Each row was made from one path, in order. Every step used is in the known rows, and no mark comes twice. Write each row's path.
Known rows:
netal, sodiv, nakaz, podo: [ 0.709  1.213 -1.303 -2.344  0.123  0.839 -2.081  0.993  0.855  0.165
  1.777  1.166 -2.232 -2.395 -0.502 -1.385 -1.007  0.656 -1.947 -0.165
  2.088  0.392  2.506  1.587 -1.308]
netal, sodiv, nakaz, bodib: [ 0.248  1.643  1.498 -2.692  0.018 -1.256 -1.829 -0.011  0.889 -1.238
  1.636  1.013 -2.510 -1.909  2.220 -0.607 -0.351  2.594 -0.625  0.377
  0.868  0.812  0.044  2.831 -0.637]
podo, nakaz: [ 0.617 -2.378  1.265  1.114  0.910 -0.634  1.144 -1.065  0.111  0.894
  0.879 -0.431 -0.088  0.436  2.860 -0.410  0.535  0.992 -0.850 -0.461
  0.230 -1.046  0.174 -1.583  0.174]
sodiv, nakaz, bodib: [-1.551  0.655  1.992 -1.041  1.895 -1.344 -1.753 -0.342  1.684  0.260
  1.819  0.174 -0.622 -3.194  3.053 -0.041 -0.591  1.913 -2.086  0.862
 -0.240  0.329 -1.199  3.858  0.238]
zimirul, sodiv, netal: [ 1.434  0.259 -1.108 -0.275 -0.870  1.662  0.194  1.333  0.272  1.451
 -3.113 -0.741 -1.799 -2.662  0.063  0.844  1.295  1.933  1.823 -3.706
 -1.732 -0.697  1.634  2.256 -0.913]
pirupas, nakaz, kofem: [-1.495  0.441  0.821 -0.929 -0.214  4.512  0.323  3.498  1.252  0.955
  2.165 -3.355 -2.960  0.249  5.354  0.446 -1.769  0.487 -0.588  2.233
  2.776 -0.777 -1.034  1.632  1.014]
zimirul, pesal, nakaz, kofem, zoti: [ 0.828 -2.999 -0.291  2.579 -0.436 -1.978 -0.500  7.021  1.173  4.632
 -2.535 -1.437 -2.764 -2.072  0.252 -0.828  0.410 -0.203  1.228  1.127
  2.071 -1.884  1.910 -3.365  1.706]
pesal, nakaz: [-0.691 -2.567  0.328  1.290  1.151 -1.143 -0.519  1.540 -0.661  0.771
  0.711 -0.222 -1.889 -2.027 -0.631 -1.042  1.338 -0.024 -1.063 -0.785
  0.899  0.007  1.061 -1.399 -0.769]
zoti, kofem, nakaz: [-0.483  0.211  1.573  2.826  1.935  1.140  0.083  0.681  0.679  0.248
  1.799 -0.205 -2.778 -0.643  5.517 -2.212 -2.351 -1.283  2.926  0.439
 -1.373 -1.047  0.968 -1.601  0.725]
sodiv, netal: [ 0.332  1.203 -0.226 -0.022 -1.303 -0.412  0.103 -0.456  1.187  1.082
 -0.998  0.100 -1.055 -1.243 -0.545  0.380  0.152 -0.887  2.072 -2.394
 -1.251  0.746  1.159  0.822 -0.570]
netal, sodiv, zimirul: [ 2.609  0.236 -1.854 -1.865 -1.256  0.191  0.895 -0.443 -0.816 -0.043
  0.782  1.361 -0.299 -0.977 -0.496 -0.402 -0.028 -0.779  1.431 -0.641
 -0.843  1.194  1.064 -0.517 -0.445]
zimirul, sodiv: [ 0.907 -1.044 -0.620 -0.230  0.138  1.938  0.098  2.167 -0.956  0.355
 -2.000 -1.056 -0.564 -1.715  0.528  0.490  1.331  2.652 -0.326 -1.122
 -0.464 -1.465  0.705  1.131 -0.373]
sodiv, zimirul, pesal, nakaz, podo: [ 1.158 -3.051 -4.590 -0.088  0.527  0.094 -1.539  2.647 -1.207  7.440
 -1.131  1.611 -1.039 -4.753 -2.803  0.322  1.209 -0.468 -1.037 -0.201
 -0.641 -0.019  0.745 -1.236  0.358]
zoti, kofem: [ 0.315  1.353  0.420  0.649 -0.020  2.654  0.290  1.020  0.320  2.042
  0.887 -0.619 -2.143  1.958  2.500 -1.580 -1.402  0.022  3.058 -1.191
 -0.588 -1.395  0.921 -0.567  0.400]
pirupas, nakaz, sodiv, zimirul: [ 0.551  0.404  1.009 -1.349 -0.330  4.143  1.022  1.329 -1.657  1.615
  1.402 -0.566 -0.708 -2.521  5.327  2.026 -2.326  1.135 -2.371  1.429
 -1.620 -0.059 -1.092  0.117  0.907]
nakaz, kofem, zoti: [ 0.543  0.795  0.435  1.471 -0.062 -0.129 -0.253  3.515  3.166  0.507
 -1.120 -1.870 -1.486 -0.995  1.708 -0.233 -0.413 -0.985  1.822  1.448
  1.524 -0.534  1.933 -0.252  2.098]
pirupas, zoti, kofem, nakaz, podo: [ 1.398  1.672  0.272  1.588  1.235  3.163 -1.076 -0.850  0.940  3.581
  0.467 -0.989 -3.692 -1.406  2.956 -2.525 -0.958 -2.515  1.988  0.349
  0.761 -1.507  1.672 -0.240 -1.090]
pesal, nakaz, kofem, zoti: [-0.116 -1.824  0.766  2.817  1.285 -1.120 -0.442  5.318  2.531  1.526
 -0.441 -2.115 -3.285 -2.534  1.062 -1.202  0.733 -1.251  0.941  0.603
  2.114 -0.356  2.799 -1.571  1.173]
podo, nakaz, kofem, zoti: [ 0.629 -1.649  1.659  2.751  1.119 -0.443  0.983  2.095  3.104  2.107
  0.149 -2.620 -1.537 -0.582  4.427 -0.776  0.218 -0.130  1.029  0.785
  1.686 -1.585  2.185 -1.365  2.300]
bodib, nakaz, sodiv: [-0.607  0.246  1.212  0.086  0.195  5.614 -1.029  2.410 -0.721  1.071
 -0.361  0.788  0.218 -2.526  4.598  2.055 -1.681  2.979 -3.184  3.237
  0.022 -0.109  1.361 -0.125  1.861]
bodib, nakaz: [-0.750 -0.334  0.294  0.124  0.911  2.948 -0.627  1.084  1.523 -0.293
  0.890  1.164  0.958 -2.147  2.739  0.287 -0.171  0.165 -1.627  1.624
 -0.423  0.283  0.373  1.090  0.853]
podo, nakaz, kofem: [-0.229 -2.019  0.224  0.670  0.947  2.677  1.341  1.302  1.411  2.868
  1.816 -2.736 -1.419  0.511  5.223 -0.495 -0.741  1.782 -0.480  1.110
  2.514 -1.693  1.127 -0.212  1.743]
netal, sodiv, nakaz: [ 0.504  0.655  0.928 -1.973 -1.004 -1.103 -0.496  0.872  0.573 -2.547
  2.466  0.618 -1.142 -0.750  0.812 -1.621 -1.450  1.060 -0.835 -0.317
  1.499 -0.065  1.550  0.920 -1.186]
zoti, pirupas, nakaz: [-2.459 -0.105  0.426 -0.449 -0.171  3.476  1.307 -0.212  1.210 -2.634
  1.637 -0.394 -2.145 -0.337  4.015 -1.505  0.360  0.135 -2.715 -0.724
 -0.224 -1.104 -0.945 -1.359 -1.318]
zoti, pirupas, nakaz, kofem: [-3.020  0.174 -0.537 -0.708 -0.140  6.467  1.007  2.353  2.154 -0.144
  2.404 -2.161 -3.971 -0.117  6.306 -1.284 -0.755  0.831 -2.132  1.098
  2.402 -1.610  0.053 -0.681  0.509]

Write each row's path:
[-1.576  0.068  1.888  1.637  0.007  0.857  0.868  0.931  3.061 -3.241
 -0.186 -0.222 -2.143 -1.613  3.149 -2.171  0.875 -1.905 -0.955 -1.147
 -1.218 -0.983 -0.181 -2.011 -0.623]	kofem, zoti, pirupas, nakaz
[ 0.792 -1.746  2.015  1.175  0.023  2.157  0.977 -0.377 -1.799  2.155
  0.816 -0.931 -0.518 -0.141  4.666  0.832 -0.715  3.768 -2.403  0.606
  0.417 -1.491  0.822 -2.433  1.033]	podo, nakaz, sodiv
[-0.479 -0.301  0.285  2.218  0.173 -0.971  0.416 -0.107  2.880 -2.176
 -1.410  1.398 -0.771 -1.419  0.187 -2.031  1.505 -1.661 -0.110 -1.588
 -1.134 -0.855  1.835 -2.612 -0.549]	kofem, zoti, pirupas
[ 0.511  0.345 -0.224 -0.424  0.504  5.907 -0.051  1.693 -0.406  2.393
  0.769  1.892  1.709 -4.403  4.408  2.660 -1.512  1.647 -3.192  2.981
 -2.413  0.415  1.370  0.383  2.572]	bodib, nakaz, sodiv, zimirul
[ 1.494  1.152  2.623  2.422  0.328  1.599  0.950 -0.896  0.519  1.113
  1.441 -1.192 -2.751  0.448  4.305 -2.583 -1.639 -2.358  2.875 -0.118
 -0.376 -2.080  0.611 -1.145 -0.803]	pirupas, zoti, kofem, nakaz
[ 2.549 -2.380 -2.198 -1.587 -0.740 -1.901 -1.223  1.646 -2.141  5.023
 -1.581  1.964 -2.554 -2.993 -0.277  0.382  1.961  1.670  1.407 -0.223
 -0.561  0.841 -0.487 -1.143 -0.113]	netal, sodiv, zimirul, pesal, nakaz, bodib
[ 1.174 -3.805 -2.484  0.475 -0.043 -1.411  0.503  2.301 -1.416  4.991
 -0.304  1.332 -0.140 -2.758 -1.107  0.383  0.920 -0.212 -0.064 -0.484
 -1.622 -0.693 -0.049 -2.219  0.471]	sodiv, zimirul, pesal, nakaz
[-0.715  0.677  2.417  1.222  0.016  1.459  0.306  4.442  3.462  0.068
  0.245 -3.190 -3.073 -1.008  4.850 -0.384 -1.223 -1.531  0.470  1.629
  1.839 -0.751 -0.271  0.593  1.450]	pirupas, nakaz, kofem, zoti
[-0.731  1.872  2.336  1.316 -1.745  2.771  0.762  1.128  2.224 -0.760
 -1.722 -0.076 -4.159 -3.436  4.771 -0.249 -0.507  0.275 -0.707 -2.576
 -1.926 -0.550  1.886 -2.707 -0.443]	kofem, zoti, pirupas, nakaz, sodiv, netal
[-0.668 -0.845  1.887  1.549  0.877  0.853 -0.172  0.699 -1.522 -0.206
 -0.223  0.412 -1.517 -3.204  4.598  0.638 -2.855  1.915 -1.671  2.735
 -0.644 -0.287  0.280 -2.262  1.340]	kofem, nakaz, sodiv
[ 3.511  0.569  0.791  1.203 -2.039  3.581  1.403  1.245 -2.358  6.813
 -0.356  0.293 -1.425 -1.416  5.865  0.000 -3.124 -0.284  2.594  1.087
 -2.269 -3.661  0.597 -3.099  1.285]	pirupas, zoti, kofem, nakaz, sodiv, zimirul, pesal
[ 1.972 -2.692 -3.445  0.992 -1.781  0.198  0.817  5.320  1.344  3.295
 -1.311  1.131 -3.758 -2.911  0.968 -2.724  1.388 -0.638  1.503 -0.681
  0.773 -1.432  3.703 -5.570  0.724]	netal, sodiv, zimirul, pesal, nakaz, kofem, zoti, pirupas
[-2.124 -0.148 -0.392  2.172  0.837  5.039 -0.100  4.002  5.292 -0.457
  0.191  0.412 -1.415 -3.597  5.015 -1.280  0.499 -0.632 -1.405  1.872
  0.711 -0.870  3.281 -1.167  2.060]	bodib, nakaz, kofem, zoti, pirupas
[ 0.870 -1.863 -0.337  0.985 -2.477  0.356 -0.504  3.761 -2.743  6.169
 -3.077  0.576 -3.373 -2.969  0.682  1.552 -0.429  3.174  0.432 -1.306
 -0.448 -0.955  1.747 -3.254  0.243]	zimirul, pesal, nakaz, sodiv, netal
[ 1.546 -0.492 -0.154  1.839 -0.262  3.175  1.078  2.580 -1.978  5.962
  0.110  1.152 -1.749 -2.554  6.860  0.222 -4.436  0.962  2.384  2.055
 -3.615 -2.575  0.905 -3.688  2.731]	zoti, kofem, nakaz, sodiv, zimirul, pesal
[ 0.970  1.109  1.402 -0.308 -0.746 -1.179 -0.370  4.282  3.629 -1.331
  1.157 -0.932 -2.679 -1.821  2.218 -1.771 -1.897 -0.250  0.858  0.941
  2.579 -0.682  3.380  0.652  0.875]	netal, sodiv, nakaz, kofem, zoti
[-0.522  0.277  1.004  1.786  0.989  2.943 -0.739  4.708  4.415  0.873
 -0.645 -0.664 -0.484 -3.080  3.910  0.444 -0.514 -1.078  0.133  3.067
  1.103 -0.024  2.258  0.972  2.838]	bodib, nakaz, kofem, zoti
[-0.571  0.646  0.295 -0.093 -0.904  1.023  0.278  3.541  4.299 -3.085
  1.818  0.001 -3.485 -2.346  3.156 -3.347 -1.105  0.329 -0.542 -0.220
  2.182 -1.361  4.558 -1.436 -0.103]	netal, sodiv, nakaz, kofem, zoti, pirupas
[-1.179 -2.376 -0.760  1.008  1.094  1.330 -0.230  4.229 -0.085  2.634
  1.316 -2.290 -3.312 -1.712  1.744 -0.723 -0.054  0.773 -0.629  0.927
  3.190 -0.237  1.844 -0.481  0.888]	pesal, nakaz, kofem
[-1.427  0.660 -0.116  0.922  1.020  2.648 -1.077  1.070  3.629 -0.893
 -0.782 -0.043 -3.462 -3.081  1.668 -1.942  1.308 -1.880 -2.176 -0.887
  0.402 -0.630  0.659 -1.331 -0.759]	kofem, zoti, pirupas, nakaz, podo
[ 2.553 -0.487 -1.720 -1.004 -2.163  2.042  0.760  2.205 -3.021  5.905
 -1.944  1.510  1.197 -1.738  1.453  2.420 -1.682  2.122 -0.421  1.426
 -2.150 -1.303 -0.189 -1.669  2.155]	nakaz, sodiv, zimirul, pesal
[ 1.288  0.469 -0.760 -0.603 -0.275  2.869  0.860  0.672 -1.782  2.366
  0.065  0.565  0.744 -2.479  2.160  2.005 -1.688  1.433 -1.192  0.984
 -1.910  0.361  0.541 -0.482  1.334]	nakaz, sodiv, zimirul
[-0.828  0.609  1.829  0.784  0.899 -0.733 -0.325  4.199  4.291 -0.171
  1.646 -1.618 -0.876 -3.315  3.099 -0.786 -2.004 -0.757 -0.226  1.590
  1.425 -1.007  2.114  1.462  1.808]	sodiv, nakaz, kofem, zoti
[-1.853  0.653  2.409  0.931  0.993  0.513 -0.619 -0.097  3.194 -2.218
 -0.889 -0.109 -3.532 -2.748  4.979 -1.239  1.943 -0.115 -0.910 -0.551
 -1.204 -0.008 -1.577 -0.146 -0.340]	kofem, zoti, pirupas, nakaz, bodib
[ 0.737  1.957  0.559 -0.179 -2.039  2.006  0.081  0.465 -0.760  2.506
 -1.943 -0.007 -1.750 -1.669  1.502  1.638 -1.141  2.199  0.419 -1.202
 -0.992  0.430  1.802 -0.325  0.357]	nakaz, sodiv, netal
